What can hang from each mark
J_385: J_458
J_475: J_282 J_914
J_458: J_385 J_398 J_914
J_590: J_506
J_914: J_458 J_475
J_398: J_458
J_282: J_475
J_506: J_398

Known rows, with every way that one mark hangs from another
J_914{J_458{J_398} J_475{J_282}}: [ 35 -30  -1 -22  18 -38  24 -15 -29 -30  15 -18  40  10 -42  -4 -25 -42]
J_385{J_458{J_398 J_914{J_475{J_282}}}}: [ 49 -44 -27 -24   8 -58  -3 -44 -18  -8   7  -6  37 -35 -12  -5 -25 -16]
J_506{J_398{J_458{J_385 J_914{J_475}}}}: [ 45 -45   4 -24  24 -31   1 -33 -34  34 -18  13  23 -47  21  -1 -23 -24]
J_914{J_458{J_385 J_398} J_475{J_282}}: [ 39 -46 -19 -30  12 -38  30 -33 -26 -18  20 -26  37   1 -35   2 -29 -31]
J_475{J_282 J_914}: [ 21  15  11  -5  36 -19 -18   4  -7 -30 -19 -20  21   1 -25   1 -19 -27]
J_475{J_282 J_914{J_458}}: [ 28   5   0  -9  35 -16  -5   2  -7 -31 -13 -25  27  21 -30   8 -20 -35]
J_282{J_475{J_914}}: [ 23   5  27 -15  33 -26 -29  -5 -14 -24 -24 -18  21 -13 -30   3 -16 -32]
J_458{J_385 J_398}: [ 51 -70  -3 -27   8 -53  -3 -55 -20  15  -4   5  15 -44  11   2  -4  -8]
J_282{J_475}: [ 27  -8  39  -8  30 -35 -27 -15 -23 -17 -27  -7  17 -26 -23  -1  -9 -31]
J_506{J_398{J_458{J_385}}}: [ 52 -53  20 -10  28 -29  -9 -29 -33  38 -32  20  17 -42  29   6 -17 -25]
J_458{J_385}: [ 41 -44  10 -10  24 -38 -14 -41 -18  13 -22  -1   7 -48  14  13  -4  -8]
J_398{J_458{J_914{J_475}}}: [ 34 -29   0 -30  21 -36  -7 -28 -31  12 -11  -2  17 -42  10  -6 -16 -34]
J_914{J_458 J_475{J_282}}: [ 28 -11   8 -11  28 -28  18  -5 -27 -30   4 -23  34   8 -40   5 -25 -42]
J_398{J_458{J_385 J_914{J_475}}}: [ 36 -45 -18 -37  15 -36  -2 -46 -28  25  -8  -9  15 -51  17   0 -19 -22]
J_914{J_458}: [ 48 -35  16  -6  30 -34  -2 -20 -24  -4 -17   1  18  -6  -6  16  -2 -37]
J_590{J_506{J_398{J_458{J_385 J_914{J_475{J_282}}}}}}: [ 40 -42  33  -8  36 -22  12 -11 -38  24 -16  17  22 -53  12  -3  -5 -17]

Rows
[ 52 -50 -26 -27   8 -61  -4 -47 -18  -3   5  -2  34 -41  -6  -2 -21 -16]
J_385{J_458{J_398 J_914{J_475}}}
[ 32 -45 -41 -53   0 -54  18 -60 -21  -1  24 -16  30 -47 -16 -16 -22  -6]
J_458{J_385 J_398 J_914{J_475{J_282}}}
[ 33 -18   5 -27  24 -28 -13 -19 -13 -19 -12 -23  27  -1 -32   6 -18 -31]
J_282{J_475{J_914{J_458{J_385 J_398}}}}
[ 45 -62 -34 -49  -1 -58   4 -70 -19  18  10   0  20 -57   7  -8  -6  -2]
J_458{J_385 J_398 J_914}
[ 46 -58 -16 -33  12 -43  25 -36 -27  -7  16 -15  34 -10 -22   8 -21 -29]
J_914{J_458{J_385 J_398} J_475}
[ 17   4  -3 -27  23 -39   1 -21 -22 -18   2 -13  24 -38 -24 -12 -19 -24]
J_458{J_914{J_475{J_282}}}
[ 34  -8  -8 -18  26 -23   0  -5  -9 -31  -4 -23  31  23 -32   2 -20 -35]
J_475{J_282 J_914{J_458{J_398}}}
[ 44 -25  -2 -22  27 -30  -6 -10 -11 -14  -8  -8  25   7 -16  12  -9 -33]
J_475{J_914{J_458{J_398}}}
[ 33 -11  12 -24  27 -29 -16 -11 -16 -25 -13 -19  29   3 -36   3 -16 -36]
J_282{J_475{J_914{J_458{J_398}}}}
[ 30 -10   8 -21  29 -24 -17 -15 -13 -19 -17 -26  23  -3 -30  10 -18 -32]
J_282{J_475{J_914{J_458{J_385}}}}
[ 27 -23 -15 -44   6 -54  10 -35 -25 -16  19  -6  33 -34 -28 -23 -18 -23]
J_458{J_398 J_914{J_475{J_282}}}
[ 44 -51 -15 -32  15 -36  -9 -50 -26  32 -16  -3  10 -52  28   2 -11 -19]
J_398{J_458{J_385 J_914}}
[ 46 -36 -15 -27  23 -30  -2 -22  -9  -6  -6 -14  23   0 -10  15 -12 -25]
J_475{J_914{J_458{J_385 J_398}}}
[ 26 -27 -26 -39  15 -42   6 -49 -19   7   6 -16  19 -57  -4   0 -19  -6]
J_458{J_385 J_914{J_475}}
[ 34 -40 -19 -35  15 -34   0 -43 -28  19  -6 -14  17 -45  12  -4 -22 -23]
J_398{J_458{J_385 J_914{J_475{J_282}}}}
